Every row comes from one small tree of marks. The marks that hang from a mark follow it in brackets, in alphabetical order. Every link used is in the known rows. Which tree was each row made from?
Known rows:
lafeza[venobe zopob[lobit miguke]]: [ -6   5 -14  -5  23  -6  16 -10   2   6   5  -4 -11 -13  -7   7  28 -12]
miguke[venobe zopob[lobit]]: [-13  -3 -19   4   2   0  18   3   7 -12   8 -20  11   0  -1  -3   4  -5]
venobe[konu miguke[lobit zopob]]: [-10 -10   1  -2   9  -8  -1   8  -6 -37  15 -24   1   5  12 -13  -7 -18]
lafeza[venobe[miguke] zopob]: [ -8  16  -5 -11  15  -4  -1   0  11  -8  16   5 -10 -20   8 -16  21 -26]
lobit[venobe[konu] zopob[miguke]]: [-18   8 -15  15   7  12 -10  -3  -4  18 -10  -6 -11 -13   9   5  10   1]
lobit[zopob]: [-10  23 -10  18  -8  17   3  -1   3  12   1  10   2 -21   4  -9   6   7]
miguke[venobe]: [ -7  12 -19   9  -2   6  12   7  11 -11  15  -1   7 -22   9  -2   6  -5]
lobit[konu zopob[miguke]]: [-12  21 -13  23  -4  17  -1  -8  -4  22  -4   9 -11  -5  11  10   5   0]
lobit[konu]: [ -2  30 -10  17  -6  15   0   2   5   2   3  12   0 -20  10   3   3   3]
venobe[miguke]: [-10  13   2  14   6  -7   1   7   2  -5  10   6   0 -25   5 -10  -2 -12]
zopob[lobit[konu venobe[miguke]]]: [-16  21  -6  12  14   8 -10   4  -1  17 -12  -2  -2  -5   2  -5  -2  -2]
zopob[miguke venobe]: [ -9  -2 -15  21  10  -1  11  -4  -2   9   9  -1  -4 -22   0  23  10  -7]
lafeza[zopob[lobit[venobe[konu]] miguke]]: [-16   0 -12  -1  26   0   2  -7  -9   7  -7 -13 -11 -11  -6   4  20  -6]
lafeza[zopob[lobit miguke[venobe]]]: [-16  -4 -17   0  16  -7  23  -5  -3  -2  10 -12  -3  -6  -6   5  16 -16]
zopob[miguke[venobe]]: [-11   1 -18  14   5  -4  17   2   5  -2  15  -5  -1 -17   8  13   6 -10]
lafeza[venobe[konu miguke[lobit]] zopob]: [ -3   4  -4 -23  20  -5  -2   4   2 -35  19 -17 -11  -6  14 -16  17 -28]
miguke[venobe[konu]]: [ -6   4 -18   5   4  -4   5   9   6 -25  14  -9   5 -22  13  -1   9 -10]

Write each row's tree:
[ -9  10 -12  10  15   4  -4   4  -2   0 -11 -10   5 -19  -3  -2   9  10] : zopob[lobit[venobe[konu]]]
[-12   0   1   3   2   0   8   7  -1 -21  15 -18   3   4   9 -10  -9 -14] : venobe[miguke[lobit zopob]]
[ -7  -4 -14   3  -2  13  14   1   2 -14  15 -22   9   4   5   7   2  -6] : miguke[lobit zopob[venobe]]
[ -7   5  -9  -5  11   0  -9   7  -1 -20  10 -17  -7   0  17 -17   6 -14] : lafeza[venobe[konu miguke[lobit[zopob]]]]
[-10   9 -11   0  -6  23   7   4   7  -2   4 -19   6   4   8  -2  -1   6] : miguke[lobit[venobe] zopob]
[ -4   4 -16  13   5  11  11  -3  -7   2   9 -13  -5   3   8  28   3  -6] : zopob[miguke[lobit[konu]] venobe]
[-13 -10  -7  12  26 -18  -4   5 -10 -16   2 -15   2 -15  -5  -1   7 -16] : zopob[lobit venobe[konu miguke]]
[-15   9 -14   7   5  13   6  -1   5  11 -10 -13   8  -4  -6  -4   5   8] : miguke[zopob[lobit[venobe]]]
[ -8   3 -13  -3  11   4  -2  -3   1 -17  13  -3  -3 -22   2   1  24 -17] : lafeza[zopob[venobe[konu]]]
[ -7   2 -17   6   1  15   0   2  -6 -12   7 -19   3  -3   7   2   8   0] : miguke[lobit[zopob[venobe[konu]]]]
[-11  -9  -7  -4  24 -18  -4   3   2 -26   4 -21  -3  -1   5 -16   9 -20] : lafeza[venobe[konu miguke[zopob[lobit]]]]
[-10   8 -11   9   6  13  11   2  -3  11   2 -15  -3  -8   5  16   1   6] : zopob[miguke[lobit[venobe]]]
[ -5  14 -17  18   8   9   4  -2  -1   8  -3  -3   4  -9  -4  12   9   1] : zopob[lobit[konu] venobe]
[-12  -5 -18  15  14 -10  21   0  -3   1   6 -16   3 -10  -4  12   6  -4] : zopob[lobit miguke[venobe]]
[-14  26  -4  12   6  12 -15   5   5  13  -5   6  -7 -12  14  -5  -2 -10] : lobit[konu venobe[miguke]]
[ -3  17 -13  -9  14   3  11  -4   9  -1   6   1  -1 -19  -6  -7  28  -5] : lafeza[venobe zopob[lobit]]
[-19   0  -3   1  12  -1 -16   6   3 -12   1 -12  -3  -6  13 -15  -1 -16] : lobit[venobe[konu miguke[zopob]]]
[-15  -6 -18  19  11   3  -3  -6  -8   6   0  -8  -9 -13   5  13  14  -9] : lobit[zopob[miguke venobe[konu]]]
[-13   6  -2   6   6   1  -7   7 -11 -18   7 -16  -2  -3  13 -19  -3  -8] : venobe[konu miguke[lobit[zopob]]]
